Each row was made from one small tree. The marks that hang from a mark follow it in brackets, in alphabetical order. Every link used is in the known rows. Write each row's tree.
Known rows:
Q[T V[D R S]]: [ 0.80  1.49  2.51 -3.49 -0.96  2.23  1.00 -1.84 -4.57 -0.97 -0.30 -1.64
  1.40 -0.86 -0.94 -1.57 -0.36  0.61 -1.58  1.03 -1.15  2.65 -0.81  0.49
  2.17]
Q[T V[S]]: [-0.68  0.63  2.19 -4.13  1.15  1.61  2.13 -2.55  0.55 -1.59 -1.12 -1.36
  2.33 -2.18 -1.35 -1.34  0.18 -0.40 -0.95 -0.51 -1.04  0.89  0.70  0.95
 -0.03]
D[V[Q R]]: [ 0.16 -0.55  2.61  0.30 -0.97 -1.63  1.37  0.79  1.22 -2.10 -2.12  1.29
  0.98  1.30 -0.14  1.81 -0.07  0.55  1.26  0.80 -1.92  1.06 -3.09 -2.88
 -1.22]
L[T V[D R S]]: [ 0.61 -2.43  2.45 -1.01 -2.07  0.69 -2.97 -0.78 -1.60 -1.29  1.92 -1.62
 -3.26 -0.07 -0.06 -0.35 -3.34  1.07 -1.57  2.24  0.30  4.03  0.13 -1.65
  0.17]
Q[T V]: [-1.12 -0.05  0.78 -3.08  0.98  0.42  2.56 -0.68  0.28 -0.51 -1.61 -1.44
  2.46 -0.58 -0.98 -1.62  0.71 -1.79  0.59 -0.61  0.10 -2.73 -0.26  0.72
 -1.33]
R[V[Q]]: [ 0.75 -1.16 -0.09  2.28  0.52 -0.12  2.15  0.47  3.10  0.54 -0.73  3.10
  0.91 -1.81  1.37 -0.87  1.55 -0.78  0.89 -0.39 -1.43 -1.79 -0.34 -1.63
 -1.84]
V[Q S]: [ 0.49  0.40  1.68  1.76 -1.18 -0.08  0.89 -1.61  4.40 -1.83  1.00  0.75
 -0.02 -2.07  0.78 -0.57 -1.46  0.32  0.60  1.81 -1.97  2.27 -0.28 -0.85
  0.08]
R[V[D S]]: [-0.11 -0.76  0.83  0.80  0.46  3.07  1.93  0.54 -1.75  1.18  0.83  0.45
  0.40 -2.11  1.79 -1.27  1.27 -0.02 -0.58  0.56 -0.87  1.31  1.81 -0.61
  1.27]
S[V[D Q[T] R]]: [ 0.23  0.67 -1.34  0.51 -2.37 -1.04 -0.29  0.28 -1.44  0.78 -0.99  0.73
  0.71  1.25  0.22 -0.79  1.68  0.27  2.00  2.21  2.03 -1.27 -2.37 -0.32
  0.84]
Q[T[L] V[R S]]: [ 0.88  3.27  0.69 -5.67  1.10 -0.41  0.25 -3.48 -1.55  0.78 -0.02 -2.39
  0.27 -0.13 -3.77  1.26  0.94  2.97 -3.43 -2.19 -1.04  3.04 -0.59  0.78
  0.37]
F[R[V[Q S]]]: [ 2.05 -1.25  1.43  2.37  1.32  0.83  0.27 -1.12  1.18  0.89 -0.73  2.39
 -0.70 -3.09 -0.43 -0.22  0.98  0.67  0.32 -1.20 -2.92  0.25  0.96  1.00
 -0.82]
T[L[V[D Q R]]]: [ 0.17  0.90 -2.46  2.38 -1.09 -2.99 -2.01  1.57 -1.89  0.97  1.22 -1.10
 -3.09  3.50  0.05  0.18 -1.38  0.39 -0.20 -0.51  2.03 -0.13 -1.25 -1.25
 -0.35]
V[Q[T] R S]: [ 2.17 -0.29  1.78  0.30 -1.42 -0.19  0.36 -2.52  0.59 -1.57  0.71  0.27
  0.14 -2.18 -1.08  1.16  0.01  1.10 -1.40  0.80 -1.38  3.02 -1.47  0.35
  0.62]
Q[V[D]]: [-1.43  1.61  0.83 -1.13 -0.43  1.53  2.08  0.65 -1.29 -0.17 -0.63 -1.07
  1.23  0.74  1.26 -3.66 -0.93 -1.15  1.84  1.41 -0.47 -1.36 -0.44 -1.36
  0.38]
Z[T[L] V[R S]]: [ 1.20  2.55  0.04 -4.62  0.29 -1.42 -4.20 -2.45  1.39  0.03  0.32  1.32
 -0.01  0.41 -2.60  3.07 -1.94  3.92 -3.90 -0.86 -2.61  4.29  1.42  1.01
  2.41]
L[V[D]]: [-2.38 -3.07 -0.65  2.30 -0.05 -0.07  0.35  3.15 -2.15  0.18  0.53 -2.41
 -1.67  1.22  1.65 -1.68 -1.87 -3.03  0.99  0.75  2.62 -2.77  1.47 -0.60
 -0.76]
F[R[V[D S]]]: [ 0.70 -1.29  0.93  1.39  1.30  3.24  0.54  0.94 -4.17  2.31  0.16 -0.29
 -1.21 -1.99  0.06 -1.21  1.76  0.05  0.12 -0.87 -1.31 -0.24  2.27  1.35
  0.46]
T[L[V[Q R S]]]: [ 0.74  0.34 -0.30  0.19 -0.21 -3.43 -2.11 -1.58  1.36 -0.50  0.93 -0.68
 -3.26  1.21 -1.79  1.93 -1.95  2.64 -2.77 -1.34 -0.06  3.47 -0.31 -0.48
 -0.65]
F[R[V[D Q]]]: [ 1.44 -0.92 -0.92  4.29  0.27  1.53  0.62  2.17 -2.20  2.27 -0.68  2.09
 -0.37 -0.36  1.71 -2.12  1.56 -1.38  2.72 -0.22 -1.03 -3.36 -0.03  0.13
 -0.91]
R[V[Q S]]: [ 1.13 -0.56  1.12  1.13  0.19  0.83  1.95 -1.52  3.37 -0.22 -0.09  3.15
  1.08 -3.30  1.26 -0.38  0.66  0.63 -0.29  0.16 -2.60  1.63  0.60 -1.07
 -0.19]
T[L]: [-0.83  1.80 -2.04 -0.19  1.43 -1.53  0.70  0.64  2.00  1.96  1.07 -2.48
 -1.74  1.28 -1.35  0.94  1.18  0.55  0.23 -1.32  0.93 -0.87  0.19 -0.31
 -1.76]
Z[T[L] V]: [-1.00  2.08 -2.32 -2.85  1.40 -1.33 -2.85  0.01  3.31  0.68 -0.37  1.15
  1.27  1.59 -0.79  1.46 -1.00  1.11 -0.52 -1.06 -0.72 -1.46  1.72  0.99
  0.45]
F[R[V[Q]]]: [ 1.86 -1.41 -0.20  3.05  1.19 -0.23  0.91  0.79  0.81  1.93 -1.50  2.50
 -0.48 -1.56 -0.30 -0.77  1.71 -0.66  1.87 -1.45 -1.66 -3.08 -0.13  0.61
 -2.23]
R[V]: [ 0.07 -2.05 -0.10  0.48  1.62  0.58  2.79  1.15  0.86  1.56 -0.68  0.88
  0.46 -1.90  0.39 -0.07  2.27 -0.91 -0.05 -1.04 -0.59 -1.78  1.02 -0.95
 -1.74]
F[R[V]]: [ 0.94 -2.51 -0.03  1.36  2.46  0.66  1.43  1.47 -1.36  2.84 -1.40  0.24
 -1.33 -1.75 -1.20 -0.08  2.88 -0.82  0.51 -2.34 -0.91 -3.13  1.34  1.08
 -2.14]
D[V[R]]: [-0.61 -1.63  2.99 -1.38  0.30 -0.83  2.07  1.51 -0.94 -1.06 -1.73 -1.18
  0.39  1.05 -1.33  2.14  0.54  0.47  0.22  0.23 -0.81  1.04 -1.83 -2.21
 -0.93]
R[V[D Q[T] S]]: [ 0.88 -0.30  0.05  1.39  0.18  3.22  1.87 -0.02 -1.06  0.03  0.08  2.34
  2.39 -2.38  2.52 -1.32  1.85 -1.06  0.49  0.51 -0.29 -0.18  0.64  0.52
  0.98]
Z[V[D Q S]]: [-0.96 -0.08  0.79  1.66 -1.33  1.91 -0.77  0.66  0.56 -1.32  0.78  2.42
  1.02  0.10  2.91 -2.49 -3.06 -2.09  0.82  2.94 -0.80  0.93  1.25 -0.39
  3.68]

Which tree is each row?
[-0.03 -1.10 -0.84 -2.67  1.68 -1.78 -1.26 -0.91 -2.32  0.75  0.85 -3.69
 -2.48  0.47 -3.41  3.30  0.23  1.35 -4.21 -3.18  2.49  1.82  1.02  1.60
 -0.53]
Q[T[L[V[R S]]]]
[ 2.01  0.60  1.08  1.46 -2.13  1.33 -0.01 -1.18 -2.07 -1.24  1.25 -0.03
  0.23 -0.86  0.66 -0.31 -0.43  0.27 -0.47  2.04 -0.78  2.66 -1.50  0.07
  2.07]
V[D Q[T] R S]
[ 1.89  1.13  1.76  2.21 -3.18  0.26 -0.44 -1.09 -0.56 -1.36  1.88  0.72
 -1.06 -0.72  0.96 -1.11 -1.98  1.40 -0.22  2.86 -2.13  3.93 -1.61 -1.69
  2.23]
V[D Q R S]
[ 2.04 -0.74  0.15  1.36 -1.26 -1.38  0.80 -0.45  0.45 -0.54  0.05  0.26
  0.40 -0.74 -0.84  0.76  0.74 -0.55  0.21  0.21 -0.38 -0.10 -2.58 -0.26
 -0.83]
V[Q[T] R]
[ 0.34  1.17 -0.59  1.34 -2.86 -1.72 -0.47  0.26 -0.03  0.56 -0.42  1.41
 -0.91  1.46  0.84 -1.44  0.54  1.50  1.89  3.04  0.56  0.10 -2.51 -1.84
  1.36]
S[V[D Q R]]
[ 0.29  2.82 -3.03 -1.82 -0.12 -3.70 -0.97 -1.38  1.72  1.88 -1.07  0.23
 -0.44  1.79 -2.43  2.04  3.11  2.78  0.25 -1.34  1.82 -0.73 -2.33  0.47
 -0.67]
S[V[Q[T[L]] R]]
[ 0.27 -3.16  0.85 -0.38 -1.93 -0.66 -2.38  1.15 -2.03 -0.19  1.19 -1.66
 -3.36  1.33  0.40 -0.83 -2.57 -0.43 -0.28  1.85  1.48  0.58 -0.77 -1.89
 -1.23]
L[T V[D R]]
[ 1.27 -1.09 -1.36  3.34  1.07  2.36  1.10  2.13 -3.80  2.34 -1.01  1.55
  0.93 -0.94  1.29 -1.57  3.05 -2.36  2.56 -1.25  0.63 -4.98 -0.06  2.07
 -1.05]
F[R[V[D Q[T]]]]
[-1.18 -0.24  3.45 -0.13 -0.05  0.39  1.87 -0.46  3.49 -3.50 -1.44  1.16
  1.81 -0.51  0.98  0.92 -0.66  0.35  1.80  1.24 -2.09  1.91 -0.91 -1.76
 -0.38]
D[V[Q S]]
[ 0.92  0.06  1.31  1.13 -2.33  0.94 -1.71 -0.11 -1.31 -1.12  0.84  2.67
 -0.23  0.24  1.69 -1.45 -3.02 -0.22 -0.78  2.86 -1.83  3.20 -0.09 -1.14
  4.44]
Z[V[D Q R S]]
[-2.27 -0.11 -1.86 -0.92  1.64  0.70 -0.69  1.11 -3.31  1.10  1.11 -3.90
 -1.10  1.47 -0.45  0.93  0.18 -1.15 -1.09 -1.83  3.98 -0.87  2.45  2.12
  0.28]
Q[T[L[V[D S]]]]
[ 1.41 -0.17  0.76  3.20  0.27  2.41  0.16  0.36 -1.63  1.27 -0.16  2.33
 -0.61 -1.90  1.22 -1.99  0.80  0.22  1.15  0.06 -2.26 -0.07  0.93  0.90
  0.55]
F[R[V[D Q S]]]
[ 0.84  0.27  0.65  2.67 -0.65  2.34  1.49 -0.18  0.47 -0.04  0.66  2.79
  1.26 -1.98  2.93 -1.71  0.34 -0.05  0.44  1.46 -1.75  1.33  0.49 -1.17
  1.22]
R[V[D Q S]]
[-0.83  0.63  1.02 -1.70 -0.70  2.71 -2.45 -0.32  0.54 -1.61  0.44  2.04
  2.33 -0.61  1.53 -0.75 -3.07 -0.03 -0.45  2.47 -1.94  1.36  2.71  0.99
  3.65]
Z[T V[D S]]
[-1.44  2.02  0.36 -2.48  1.95  0.05  1.15 -0.52  2.07 -1.56 -1.16 -0.48
  2.48  1.34 -0.73  2.99  1.65  1.03  0.89 -1.63  0.25  0.79 -0.77  0.53
 -1.11]
D[V[Q[T[L]] S]]
[-2.57 -0.07 -2.99  0.84  1.09 -1.28 -0.70  3.04 -2.28  1.99  0.87 -3.36
 -2.45  3.23  0.49 -0.35 -0.38 -1.32  0.31 -1.32  3.71 -2.62  1.15 -0.13
 -0.97]
T[L[V[D]]]
[ 0.99 -1.91  1.44  0.26  2.25  1.84  0.92 -0.24 -1.09  1.96 -0.76  0.08
 -1.23 -3.06 -1.49  0.27  1.91  0.74 -1.09 -1.89 -2.08  0.18  2.27  1.74
 -0.94]
F[R[V[S]]]
[ 0.39 -0.85  3.65 -1.76 -0.47  0.21  1.30 -1.19 -0.07 -3.22 -1.78  0.80
  2.21 -0.43 -1.01  2.63  0.35  0.92 -0.28  0.39 -1.56  2.91 -2.22 -0.63
  0.17]
D[V[Q[T] R S]]
[-0.12 -0.55 -0.16 -1.68  0.89 -2.47 -1.75 -0.97 -0.89  0.72  1.33 -3.15
 -3.74  0.83 -2.87  2.69 -0.88  2.34 -3.81 -2.25  0.93  3.37  1.11 -0.11
 -0.22]
T[L[V[R S]]]
[-1.26  1.47  1.56 -2.91  0.03  3.11  2.14 -1.47 -2.45 -1.25 -0.26 -1.73
  2.51 -0.73  0.32 -2.55 -0.50 -1.07  0.09  0.75 -0.32  0.22  0.61  0.70
  1.65]
Q[T V[D S]]
[-1.04  0.64 -2.38 -1.52  1.37 -2.82 -2.51  0.29  2.75  0.05 -0.01 -1.47
 -0.74  1.15 -1.44  2.18 -1.27  1.40 -0.96 -2.50  0.94 -1.78  1.48  0.83
 -2.59]
Z[T[L[V]]]
[ 1.76  0.07 -0.24  2.30 -2.27  0.36  0.63  0.93 -2.41 -0.42  0.59 -0.08
  0.52  0.54  0.90 -0.79  0.52 -1.11  0.96  1.50  0.58 -0.77 -2.41 -0.28
  0.77]
V[D Q[T] R]
[ 1.25 -2.83  1.66  0.48 -0.80 -1.51 -0.65 -1.17 -0.17 -1.93  0.14 -0.42
 -0.75 -1.30 -0.96  1.26 -1.45 -0.32 -2.21 -0.19  0.54  1.59 -0.01  0.39
 -0.20]
L[V[Q[T] R S]]
[-1.29  1.83 -1.19 -1.56  0.10 -0.16 -3.37 -0.14  0.36 -0.31  1.28 -1.76
 -0.93  1.20  0.06  1.20 -2.37  2.13 -1.52 -0.72  0.73  1.15  2.53  1.20
  0.45]
Z[T[L[V[D S]]]]
[-0.67  0.28 -0.77 -0.58 -0.06 -1.20 -1.80  0.46 -3.84  1.24  1.78 -3.36
 -3.76  1.97 -1.12  1.12 -1.25  1.76 -3.08 -0.84  1.84  2.96  0.92 -0.35
  1.32]
T[L[V[D R S]]]
[-0.47 -0.93  1.35  0.67 -0.25  0.38 -0.48 -0.83  3.67 -1.71  0.12  2.79
  0.93 -0.98  1.19 -0.89 -2.55 -1.36  0.16  1.66 -1.83  1.47  1.34 -0.25
  2.24]
Z[V[Q S]]
[-1.22  3.55  0.08 -5.31  2.22  0.52  1.08 -2.99  0.45  0.40 -0.57 -2.40
  1.49 -0.24 -2.64  0.14  1.29  1.27 -1.66 -2.41 -0.24  0.99  0.74  1.55
 -0.49]
Q[T[L] V[S]]
[-1.69  1.19 -1.13  1.98 -1.96 -0.83  0.31  1.15  2.29  0.44 -0.71  1.32
  0.38  1.26  2.25 -2.37  0.41 -0.38  3.96  3.04  1.45 -2.09 -1.11 -1.12
  0.67]
S[V[D Q]]
[ 1.76  2.21 -1.92 -0.04 -0.14 -2.46 -0.29 -0.94  0.58  1.12  0.64 -0.40
 -0.55  1.33 -2.10  2.20  1.84  1.30 -0.67 -1.49  0.51 -0.17 -2.55  0.41
 -1.24]
V[Q[T[L]] R]
[ 0.49 -1.10 -0.78  1.20 -1.59  0.77 -0.66  1.50 -3.16 -0.05 -0.20  2.09
  1.27  1.55  1.53 -0.87 -0.98 -2.58  0.70  1.66  0.69 -1.46 -1.01  0.17
  2.85]
Z[V[D Q[T] R]]
[ 2.17 -1.74  0.67  1.23  2.15  1.92  0.61 -1.13 -0.44  1.04 -1.10  2.11
  0.64 -3.53 -0.82  0.43  2.54 -0.07  0.11 -2.17 -1.41 -1.24  0.92  2.66
 -1.08]
F[R[V[Q[T] S]]]
[ 0.32  1.72  1.59 -1.41 -1.58  0.31  1.05 -0.10 -3.10  0.09 -0.37 -1.16
  0.11  1.01 -0.13 -2.73 -1.22  0.37 -0.11  1.36 -1.45  0.84 -1.77 -1.97
  0.77]
Q[V[D R]]
[-1.07  0.00 -2.53  1.71  0.88 -3.24 -0.78  1.07  3.08  0.38  0.28 -1.02
 -1.79  2.04 -0.31  0.43 -0.93 -0.48  0.40 -1.83  1.99 -2.13  0.11 -0.58
 -2.58]
T[L[V[Q]]]
[-1.01 -0.21 -1.33 -0.22 -0.40 -1.49  0.84 -0.24  3.61 -0.01 -1.74  1.02
  1.61 -0.12 -0.08 -0.22  2.24 -0.72  2.76  1.07  1.93 -3.46 -0.95  0.62
 -1.11]
S[V[Q[T]]]
[-2.56 -0.80 -3.63  0.02  1.81 -0.44 -0.26  3.05 -3.54  1.87  0.65 -3.99
 -1.06  2.79 -0.23  0.33  0.96 -2.35  0.11 -2.27  5.41 -4.22  1.24  1.58
 -1.30]
Q[T[L[V[D]]]]
[-0.10  2.19 -2.85  0.71  0.69 -1.51  0.84  0.02  2.66  0.94  0.45 -0.91
  0.46  1.05 -0.71  1.16  1.88 -0.48  1.35 -1.63  1.36 -2.19 -1.25  0.93
 -2.00]
V[Q[T[L]]]
[-0.10  0.13 -1.08  2.83 -1.21  1.29  1.59  1.77 -0.28 -0.51  0.63 -0.34
  1.53  0.30  2.14 -1.67  0.60 -2.75  2.88  1.80  1.27 -2.85 -1.27  0.31
  0.00]
V[D Q[T]]
[-1.83 -1.21 -1.44 -2.04  2.72 -0.71 -0.41 -0.30 -0.42  0.51  0.50 -3.77
 -1.24  0.16 -2.02  2.41  0.50 -0.26 -2.22 -3.21  3.09 -0.36  2.38  2.12
 -1.33]
Q[T[L[V[S]]]]
[ 0.51 -0.25 -0.88  3.61 -0.41  1.51  1.89  1.63  0.04  0.70 -0.01  2.83
  1.12 -0.53  3.18 -2.33  1.15 -1.41  2.16  1.07 -0.76 -1.95 -0.58 -1.52
 -0.15]
R[V[D Q]]
[ 0.41 -0.91 -1.50  2.53  0.14  2.12  2.20  1.89 -1.35  0.99 -0.65  2.46
  2.52 -0.95  2.82 -1.38  2.58 -2.38  1.98  0.02  0.74 -3.49 -0.23  0.01
 -0.40]
R[V[D Q[T]]]
[-1.29  2.73 -2.97 -1.93  0.52  0.41 -2.90  1.49  0.26  1.14  0.10  0.82
  1.50  2.80  0.86  0.26 -1.57  0.22  0.46  0.06  0.10 -1.69  1.67  1.03
  1.79]
Z[T[L] V[D]]
[-0.97 -3.44 -0.81  1.81  0.57 -1.36  0.51  1.24  1.52 -1.25 -0.90 -0.51
  0.45 -0.20  0.52 -0.02 -0.79 -3.41  1.07 -0.64  2.52 -3.92  0.28  0.41
 -2.32]
L[V[Q[T]]]
[-1.05  0.63 -1.01  0.62  1.01 -2.48 -1.15 -0.92  3.26 -0.43  0.90 -0.74
 -2.07  0.79 -0.49  1.06 -1.48  0.84 -0.82 -1.38  0.84  1.23  1.08 -0.13
 -1.09]
T[L[V[Q S]]]
[-1.82  3.49 -4.43 -0.15 -0.06 -0.89 -0.42  0.56  0.58  2.08 -0.55  0.03
  0.82  2.77  0.44 -0.44  3.04  0.33  2.97  0.11  3.52 -3.37 -1.35  0.86
  0.04]
S[V[D Q[T[L]]]]
[-1.07  3.31 -1.37 -2.80  0.38  1.33 -3.62 -0.52  0.62  0.16  1.04  0.90
  1.33  1.39  0.58  0.73 -2.29  1.38 -1.26  0.24 -0.86  1.55  2.65  1.44
  3.13]
Z[T[L] V[D S]]
[ 0.92 -3.51  2.87 -2.41 -1.02 -0.68 -2.37 -2.16  1.29 -1.54  1.38 -1.22
 -3.32 -1.29 -1.46  1.01 -2.95  1.66 -2.50  0.88 -0.45  4.21  0.29 -1.43
 -1.21]
L[T V[R S]]
[ 0.13 -1.28  2.02 -0.55 -0.23 -0.99  1.75  0.91 -0.18 -2.23 -2.29  0.83
  2.47  0.81 -0.54  2.47  1.21 -0.28  1.11 -0.16 -0.26 -0.56 -3.16 -1.19
 -1.19]
D[V[Q[T] R]]
[-0.84 -3.46  2.19 -1.90 -0.17  0.13 -1.60 -1.59  3.35 -1.71  1.18 -1.42
 -2.15 -1.54 -0.26  0.11 -3.04 -0.09 -0.85  1.09  0.45  2.06  1.46 -0.73
 -2.08]
L[T V[S]]
[ 0.40  0.34 -0.12  0.16 -0.84 -0.92 -2.30 -0.30  5.50 -2.03 -1.17  4.34
  2.84 -0.06  1.41 -0.10 -3.08 -0.59  1.18  1.71 -2.33 -1.45  0.83 -0.17
  0.73]
Z[T V[Q]]
[-0.32  2.85 -3.40  1.68 -0.06  0.13  0.47  1.16  0.01  1.09  1.05 -1.12
  0.65  2.35  0.99 -0.30  1.51 -1.08  2.16 -0.18  2.27 -2.70 -1.35  0.71
 -0.54]
V[D Q[T[L]]]
[-0.37 -1.08  4.19 -2.33  0.18  0.26  1.30 -0.35 -0.78 -2.16 -1.14 -1.22
  0.11 -0.30 -1.73  2.63 -0.08  1.90 -1.36  0.75 -2.04  4.20 -0.99 -1.76
  0.45]
D[V[R S]]
